In the rows, 128 means zero.
Known rows, with every way that one mark hangs from another
{z_346 {z_355 z_868} {z_424 z_254}}: [209 123 151 140 164 167 109 190 168 171 103 148 145 153 161 118  94  82
 170]
{z_346 z_355 z_424}: [184 129 133 140 174 172 120 179 154 173 113 146 146 152 167 118  91  75
 167]
{z_355 {z_346 z_424} {z_868 z_759}}: [221 139 141 140 142 156 126 126 162 165  91 143 143 115 149 152 119  91
 158]
{z_355 {z_346 z_424}}: [196 137 137 124 161 163 123 148 154 173 111 144 146 131 165 149 119  93
 162]
{z_868 z_355 z_759}: [159 159  83 147 154 155 127 140 133 158  94 140 132 113 146 145 113  84
 122]
{z_346 z_355 {z_424 {z_254 {z_597 z_38}}}}: [178 126 156 125 175 164 104 207 162 173 108 145 147 164 174 116  99  81
 167]
{z_759 {z_868 {z_355 z_346}}}: [173 153 122 143 153 155 131 140 138 168 109 145 125 124 147 163 117  85
 123]
{z_254 z_424 {z_597 {z_38 {z_759 {z_868 {z_355 z_346}}}}}}: [128 134 211 113 155 133 117 182 156 162 100 137 133 131 177 150 133  79
 125]
{z_424 {z_254 {z_597 {z_38 {z_759 {z_868 {z_355 z_346}}}}}}}: [159 141 166 114 158 142 106 186 158 165  99 138 129 146 168 154 126  89
 134]
{z_597 {z_38 {z_759 {z_868 {z_355 {z_346 z_424}}}}}}: [146 144 167 140 160 139 118 136 152 159  98 138 128 134 169 170 111  70
 131]
{z_346 z_424}: [171 135 126 135 163 171 118 160 158 179 114 145 140 140 164 131 112  82
 157]
{z_355 {z_346 z_424} z_868}: [219 132 159 131 145 155 121 136 166 170  98 147 144 123 156 152 120  92
 164]
{z_424 {z_254 {z_597 {z_38 z_759}}}}: [148 135 175 110 160 142 105 193 166 168  98 135 130 153 175 142 125  87
 139]
{z_355 {z_346 {z_424 z_254}} {z_868 z_759}}: [228 137 143 135 143 156 120 140 167 166  90 143 142 119 150 151 120  98
 159]
{z_424 {z_254 {z_597 {z_38 {z_759 z_868}}}}}: [149 137 174 115 158 143 108 190 165 169  99 136 126 153 171 146 125  86
 133]
{z_38 {z_759 {z_868 {z_355 {z_346 {z_424 z_254}}}}}}: [179 147 126 153 158 162 125 149 146 159 110 138 119 130 154 169 109  74
 129]
{z_868 {z_355 {z_346 {z_424 {z_254 {z_597 z_38}}}}} z_759}: [179 156  99 134 156 153 114 151 138 158  94 143 142 116 153 153 121  93
 138]
{z_868 {z_355 {z_346 {z_424 {z_254 z_597}}}} z_759}: [189 156  86 137 155 160 118 153 136 159  98 143 141 115 148 150 120  93
 139]

Rows
[188 158  79 145 156 161 124 135 133 158  98 143 141 109 147 152 115  91
 138]	{z_868 {z_355 {z_346 z_424}} z_759}
[179 152 116 146 155 161 127 141 139 170 112 147 127 125 148 160 115  84
 128]	{z_759 {z_868 {z_355 {z_346 z_424}}}}
[211 127 139 146 162 168 113 183 166 168  98 146 144 147 156 118  93  83
 165]	{z_346 {z_355 {z_868 z_759}} {z_424 z_254}}
[225 137 149 130 142 155 118 147 166 166  90 143 142 122 151 149 124  97
 159]	{z_355 {z_346 {z_424 {z_254 z_597}}} {z_868 z_759}}
[210 142 153 135 139 144 133 122 160 161  84 139 137 112 150 158 121  93
 146]	{z_355 z_346 {z_868 z_759}}
[119 134 209 116 155 134 117 186 157 163 101 137 130 133 176 144 131  75
 122]	{z_254 z_424 {z_597 {z_38 {z_759 {z_868 z_355}}}}}
[199 125 149 146 163 167 118 171 163 171 104 148 145 146 160 120  92  74
 168]	{z_346 {z_355 z_868} z_424}
[204 123 159 132 163 165 105 202 169 172 103 147 145 157 163 116 100  81
 169]	{z_346 {z_355 z_868} {z_424 {z_254 z_597}}}
[202 135 138 119 162 163 117 161 157 173 110 144 146 135 165 147 120  99
 164]	{z_355 {z_346 {z_424 z_254}}}
[130 141 182 137 159 134 123 138 158 161  95 134 123 139 173 165 110  67
 124]	{z_597 {z_38 {z_759 z_868}}}
[180 160  87 141 154 153 129 133 131 155  93 140 137 107 147 156 117  91
 130]	{z_868 {z_355 z_346} z_759}
[116 128 218 101 156 132 115 192 163 171  99 138 139 138 182 130 136  84
 133]	{z_254 z_424 {z_597 z_38}}
[213 130 180 124 146 147 109 154 172 164  94 144 142 131 162 158 123  90
 162]	{z_355 {z_346 {z_424 {z_254 {z_597 {z_38 z_759}}}}} z_868}
[150 140 164 117 158 143 105 189 159 166  99 138 126 149 168 148 124  86
 130]	{z_424 {z_254 {z_597 {z_38 {z_759 {z_868 z_355}}}}}}
[191 137 158 122 160 156 114 161 159 169 108 141 139 139 168 159 121  91
 155]	{z_355 {z_346 {z_424 {z_254 {z_597 {z_38 {z_759 z_868}}}}}}}
[188 146 106 128 161 159 112 159 141 165 108 149 144 123 156 152 118  93
 148]	{z_868 {z_355 {z_346 {z_424 z_254}}}}
[176 147 131 149 157 161 122 157 147 159 109 138 119 134 156 167 113  73
 129]	{z_38 {z_759 {z_868 {z_355 {z_346 {z_424 {z_254 z_597}}}}}}}
[148 134 174 104 159 141 105 195 166 172  98 138 134 154 174 136 127  92
 141]	{z_424 {z_254 {z_597 z_38}}}
[151 143 168 137 160 139 114 146 155 159  98 138 128 137 169 169 112  74
 132]	{z_597 {z_38 {z_759 {z_868 {z_355 {z_346 {z_424 z_254}}}}}}}
